Each row comes from the steps of one walk. Every step used is in the known rows, and no mark comes twice. Write the walk behind each row, first mark first.
In the rows, zero is written as 128.
Known rows
S -> E -> R -> T: [167  98 160 113 128  88 102 159 139 160 128 225  99 135  79 144 132 121
  96  92  81 121  70 159]
T -> S -> R: [160 117  81 149  94 159 134 143 116 149 130 125 103 115 106 126 124  91
  96 153 115 125  94 176]
J -> S: [131  86 112 116  94 140  92 158  66 136  69 125 136 128 117 122 133 108
 136 111 139 126 130 140]
E -> R -> J -> T -> S -> X: [114 101 161 128 162 135 153 244 185 160 134 155 107 107 121 198 103 125
 132  95  81 160  88 113]
E -> R -> S: [176  86 115  94  97  87  96 178 124 119 102 176 119 128 111  91 116  99
 148 118 105 125  90 125]
E -> R -> S -> X: [193  97 104 106 123  97 124 194 152 108 130 150  89  96 122 134 125 108
 144 104 121 156 115 120]
X -> R -> J -> S: [ 82 110 178 150  89 105 123 193  96 149  44 102 153 117  94 139 137  97
 139  81 130 127 115 132]
X -> J -> R -> S -> E: [149 124 190 154  88 139 100 117 122 144  68 174 146 133  77  47 119  45
 146 115 149 150 131  85]
R -> J -> S: [117  97 159 118 115 140 103 190  91 139  57 112 150 132 118 161 138 103
 161 100 138 139 126 120]
T -> S -> R -> J: [147 121 127 145 121 152 149 168 145 155 122 112 118 123 104 166 129  90
 114 143 110 136  87 153]
S -> X -> J: [113 124 116 128 143 114 150  94 144 127 113 133  89  75  69 176 129  91
 118 114 149 181 108 123]
J -> T: [106 108 167 146 132 132 115 162 104 138  73 163 127 139 108 143  90 106
 123 118 116 142  92 123]
X -> R -> S -> J -> T: [ 74 122 186 208 115  84 119 168  93 158  60 123 141 135  84  64  82  59
 151  92 121 112  66 144]
J -> T -> R: [145 117 171 146 138 126  94 149 117 119  77 145 112 109 116 100 109 111
 156 131 101 143 128 110]
X -> J: [ 96 114 131 114 117 111 127  83 123 137  86 158 120 107  63 132 113  83
 119 126 130 143  83 127]
J -> S -> X: [144  99 102 132 121 145 111 178  93 122  97  95 109  91 123 164 142 121
 135 102 157 161 157 136]
R -> J: [122 114 172 118 152 127 129 160 140 128  83 132 137 129  88 182 122 111
 143 123 125 147 101 129]
E -> R: [142  86 114  93 114 103 115 145 142 133 113 168 100 115  88 142 113 132
 119 125  92 119  78 149]
E -> R -> J -> T -> S: [ 99  90 175 115 139 126 131 229 161 169 104 181 137 141 110 152  93 114
 129 107  66 131  64 125]
T -> R: [172 112 130 118 127 124  94 122 123 108  89 122 109  98  99 106 141 127
 153 146 120 142 150 137]
X -> R -> T -> S: [ 82  99 142 148 117 108 111 185 116 178 100 176 153 110  68 101 126 103
  95 107  83 134 111 187]
J -> T -> S -> R: [127 118 126 172 105 157 134 168 106 162 118 141 110 124 121 118  97  78
  97 138  98 128  81 155]
S -> E -> R: [175 102 131 113 102 101 118 130 137 139 121 183  90 137  93 133 127 140
  94 109 115 108  78 143]

Write each row's walk
[ 89 131 141 140 156 156 139 116 167 142  97 124  97  67  59 155 112  76
 144 118 138 190 133 124] | S -> X -> J -> R
[151 106  93 131 142 162 135 170 136 126 136 118 112  94 106 159 132 136
 110 131 133 168 148 147] | T -> S -> X
[150 102 160 123 120 134  82 183 105 122  61  90 133 110 126 126 154 109
 192 114 130 143 167 113] | T -> R -> J -> S
[191 114 185 143 101 131  87 164 108 119  63 103 123 129 127 118 174 121
 168  96 146 138 169 100] | T -> R -> J -> S -> E
[ 96  93 111 114  85 124 103 110  75 143  63 137 133 113  90 109 133  74
 135 108 140 136 110 125] | X -> J -> S
[ 78 108 163 173 162 123 118 135 105 157  87 127 119 138  80 147  74  91
 140 119 117 121  62 164] | S -> J -> T
[ 82 109 158 163 164 159 106 134 133 163  89 101 128 119  53 124  89  86
 163 137 116 121 110 176] | S -> J -> R
[ 83 128 151 154 150 122 150 125 137 138  95 154  93  91  87 176  96  75
 120 106 133 186  93 106] | S -> X -> J -> T
[116 122 196 170  77 107 126 182  96 156  51 112 146 137  99 130 153 106
 117  68 149 122 122 120] | X -> R -> J -> S -> E
[184 126 126 133 130 105 108 114 140  92 100 116  94  59 104  89 149  63
 178 119 150 185 160  92] | T -> R -> S -> X -> J
[174 106 137 150 140 103  76 130 117 118  92  90 114 109  97  64 126  77
 199 143 137 119 135 151] | T -> R -> S -> J
[141 107 165 163 106 155 114 175 104 159 102 180 146 160 117 105 110 115
  91 112 118 131 113 119] | J -> T -> S -> E
[164 111 181 112 127  98 134 160 167 140 109 175 110 142  92 171 134 135
 118  96 110 121  68 121] | S -> E -> R -> J
[133  99 117 129 173 148 116 195 136 153 149 160 120  88  92 172 134 120
 113 113 102 173 144 168] | R -> T -> S -> X
[141  82 101 106 156 124 118 211 162 161 167 183 100  85  91 171 131 131
 111 103  70 156 108 178] | E -> R -> T -> S -> X
[108 132 128 159 125 103 152 150 139 128 101 100  96  70  80 161 127 122
 105 101 144 160 124 150] | S -> X -> R
[237 121 159 141  97 109  75 139 105  93  87 142 127 125 125  45 153 104
 156 126 148 138 172  92] | T -> R -> S -> E
[167 112 154 131 148 144 104 197 126 110  82  62 106  76 133 175 161 119
 195 103 144 176 189 108] | T -> R -> J -> S -> X
